Each row comes from the steps of one path. Every step used is in the known rows, and no mark comes twice. Write the path behind each row, first mark first.
Known rows
katu -> begu -> zedivap: [-2.99 -0.81 -3.11  1.82  2.19 -0.22  0.47  2.16  0.84  1.20 -0.05 -0.60
 -0.43 -1.68 -0.80 -2.89  0.32  0.37]
begu -> zedivap -> modov: [-0.70 -0.45 -2.32 -0.88  0.51 -2.15  2.92 -0.51  2.19  0.43 -0.61 -1.44
 -0.32 -0.98  1.20  0.45 -2.33  0.61]
botib -> katu -> begu -> kanetos -> modov -> zedivap -> rufi: [-0.09  0.12  2.22 -0.12 -0.08  1.33  0.07 -0.94 -2.91 -0.62 -0.28  0.23
  1.30  1.30 -1.89  1.06 -1.82 -2.79]
katu -> begu -> kanetos -> modov -> zedivap: [ 0.56  1.94  0.81  1.36  1.08 -0.13 -1.73 -2.26 -0.43 -0.77  0.78 -1.97
  0.60 -0.76 -1.52  0.03  1.01  0.10]
katu -> begu -> zedivap -> modov -> kanetos: [-1.78  0.79 -2.59  0.66  3.94  1.53  1.24  1.91  1.02  0.01  0.53 -1.26
  0.33  0.58  0.41 -1.87 -1.53  1.51]
modov -> zedivap -> begu -> kanetos: [ 1.33 -1.25  1.72 -1.68 -1.05  0.44 -3.11 -1.92  1.32 -0.04  1.59 -1.79
 -0.80  1.96 -1.24  2.30  0.58  1.31]
katu -> begu -> kanetos -> modov: [ 0.18  2.04 -0.07  2.45  2.00 -1.74 -0.80 -0.77 -0.47  1.06  1.03 -0.88
 -0.22 -1.09 -1.09 -0.43  0.56  0.51]
modov -> zedivap -> begu: [ 0.92 -1.23  0.57 -0.94 -1.06  1.42 -1.93 -0.56  2.06 -0.90  0.90  0.69
 -0.62  1.57 -0.34 -0.03  1.74  1.43]
kanetos -> modov: [ 1.56  2.10 -1.24  1.75 -1.05 -1.47  0.51 -0.99  1.30  0.78  0.00  2.05
 -0.40 -1.63  1.81 -0.51  2.61 -0.25]
katu -> begu -> kanetos -> modov -> zedivap -> rufi: [-0.22  2.78  0.45 -0.35 -0.25  0.99 -1.66 -2.20 -1.99 -1.45 -0.21 -1.90
  1.67  0.67 -1.14  1.14  0.86 -0.44]
botib -> katu -> begu -> zedivap -> modov: [-1.48 -2.70 -0.54  0.79  3.15 -0.97  3.75  1.74  0.04  0.76 -0.17  0.83
  0.03  0.03 -1.25 -1.95 -4.41 -1.05]
kanetos -> modov -> zedivap -> botib: [ 1.83  1.60  0.97 -2.02 -1.43  0.16 -0.80 -1.00  0.07 -3.32 -2.07  0.83
  1.83 -0.12  2.49 -0.64  2.85  0.75]
rufi -> zedivap -> begu: [-0.77 -2.09 -1.17 -1.43 -1.64  0.94  1.02  0.25  1.90  2.16  2.36  0.94
 -2.32 -0.57 -0.66  1.64 -0.17  2.22]
katu -> botib: [-3.92 -1.67 -3.50  3.35 -1.38 -0.53  0.17  3.40  1.10 -1.08 -0.58  1.13
 -2.10 -1.87 -0.46 -1.02  3.28  1.81]
zedivap -> begu -> kanetos -> modov: [ 2.21  1.54  1.42 -1.11  0.87 -1.86 -1.94 -2.45  0.67  2.80  1.05 -0.28
 -0.88  0.79 -0.67  2.72 -0.12  0.56]
katu -> begu -> kanetos -> modov -> zedivap -> botib: [ 0.48  1.68  1.90 -1.03  1.84 -0.22 -2.37 -0.28 -1.63 -2.36 -1.09 -2.05
  1.80  0.68 -0.34 -0.90  0.70  1.30]
katu -> begu: [-1.55 -1.03 -2.36  4.15  0.84 -0.44  0.17  2.66  0.71 -0.31  0.94  1.61
 -0.56 -0.35 -0.39 -3.64  1.61  1.76]
botib -> katu -> begu -> kanetos -> modov: [ 0.49 -0.70  1.71  2.72  1.90 -1.43  0.55  0.67 -1.13  2.11  1.05  1.07
 -0.56 -0.59 -1.72 -0.55 -2.10 -1.93]
rufi -> zedivap -> botib -> katu: [-0.82 -4.07  0.29 -1.73 -2.13  0.05  2.35  3.78 -0.48  0.23 -0.27  1.87
 -1.32 -0.14  1.41 -0.01 -2.16  0.97]
kanetos -> modov -> zedivap -> botib -> katu -> begu: [ 0.94 -0.10  2.41 -1.11  1.05  1.10  0.05  0.81 -1.39 -3.04 -1.92  2.24
  2.24  0.99  0.68 -2.51  0.67 -0.69]
botib -> katu -> begu: [-1.23 -3.13 -0.32  4.26  0.89 -0.02  1.44  3.67 -0.07  0.84  0.76  3.50
 -0.82 -0.15 -1.07 -3.51 -1.20 -0.62]

Write each row's path
[-3.05 -1.94 -1.15  0.60  0.98  0.93  1.74  3.11 -2.01  1.37 -1.10  1.02
  0.22  0.74 -1.09 -1.60 -2.60 -2.37]  botib -> katu -> begu -> zedivap -> rufi
[ 2.30  1.55  2.23 -2.24 -1.20 -1.17 -2.45 -1.91 -0.69 -1.67 -1.30 -2.43
  0.76  0.13  1.25  1.88  1.07  0.67]  begu -> kanetos -> modov -> zedivap -> botib
[-2.34 -3.15 -0.90  2.36  2.26  0.19  1.52  3.15  0.11  2.10  0.00  0.97
 -0.68 -0.91 -1.63 -2.59 -2.07 -1.97]  botib -> katu -> begu -> zedivap
[-1.07 -1.79 -0.13  0.95  3.83  1.76  2.43  3.31  0.25  1.64  0.95  0.91
 -0.29  1.38 -0.52 -1.62 -3.93 -0.50]  botib -> katu -> begu -> zedivap -> modov -> kanetos
[ 2.18  2.23 -0.12  0.31 -1.92  0.56 -0.17 -3.01  1.58 -1.22  0.10  0.81
  0.20 -1.22  0.89 -0.16  3.45 -0.93]  kanetos -> modov -> zedivap
[-0.04  0.62 -2.18 -0.94  1.46  0.92  1.48  1.10  1.84  0.90  0.52 -1.76
 -0.72  0.68  2.05  0.75 -1.66  0.91]  begu -> zedivap -> modov -> kanetos
[-0.67 -1.25  2.08 -2.24  0.39 -0.10  1.73  1.75 -2.18  0.58  0.01 -0.29
 -0.04 -0.46 -0.26  1.06 -2.93  0.02]  rufi -> zedivap -> botib -> katu -> begu -> kanetos -> modov
[-2.50  0.17 -3.63 -1.21 -1.87  0.26  0.40  1.08 -0.76  1.08 -2.04 -1.12
 -0.18 -0.18  0.97  0.65  0.33 -1.00]  begu -> zedivap -> rufi
[ 2.38  0.09  3.89 -2.01 -0.97 -0.95 -1.36 -0.81 -1.46 -0.77 -1.25 -1.12
  0.53  0.71  0.65  1.94 -1.00 -0.97]  begu -> kanetos -> modov -> zedivap -> botib -> katu
[-0.23 -0.19 -1.51 -0.55 -4.50  2.40 -0.87 -0.64 -0.62 -2.98 -0.57  0.28
  0.49  1.33  1.08  0.30  2.06  0.21]  modov -> zedivap -> rufi
[ 0.88  0.62  0.77 -3.19 -0.70 -0.45  0.36 -2.83  1.08  3.28  2.13 -1.20
 -1.90 -0.71 -1.15  4.46 -1.01  0.87]  rufi -> zedivap -> begu -> kanetos -> modov
[ 1.64  2.75  0.95 -1.80 -2.93  0.14 -1.72 -3.78 -1.76 -0.74 -0.46 -2.37
  0.66  0.14  0.39  3.75  1.12 -1.09]  begu -> kanetos -> modov -> zedivap -> rufi
[-1.21 -3.45  0.91  1.11  1.74 -0.81  0.53  5.88 -1.80 -1.17 -1.54  2.83
  0.69  1.72  1.17 -4.02 -1.73  1.26]  zedivap -> botib -> katu -> begu
[ 2.13  2.06  1.42 -0.16 -1.82 -0.57 -1.70 -3.70  0.71 -0.16  0.64 -2.05
 -0.29 -0.81  0.10  2.30  1.55 -0.61]  begu -> kanetos -> modov -> zedivap
[ 2.45  1.78  1.15 -1.51 -0.29  1.13 -1.34 -3.14  1.80 -0.34  0.32  1.44
  0.57  0.53  0.25  0.59  2.80  0.02]  kanetos -> modov -> zedivap -> begu
[ 1.65  1.80  0.38  1.00 -0.92 -2.59 -0.70 -2.37  0.54  1.70  0.77 -1.13
 -1.10 -1.39  0.36  2.24  0.72 -0.36]  begu -> kanetos -> modov
[ 1.19  2.76 -0.54 -1.26 -3.39  1.47 -0.45 -2.98 -0.77 -2.51 -1.22  0.82
  1.49  0.22  1.63  1.29  3.03 -1.32]  kanetos -> modov -> zedivap -> rufi
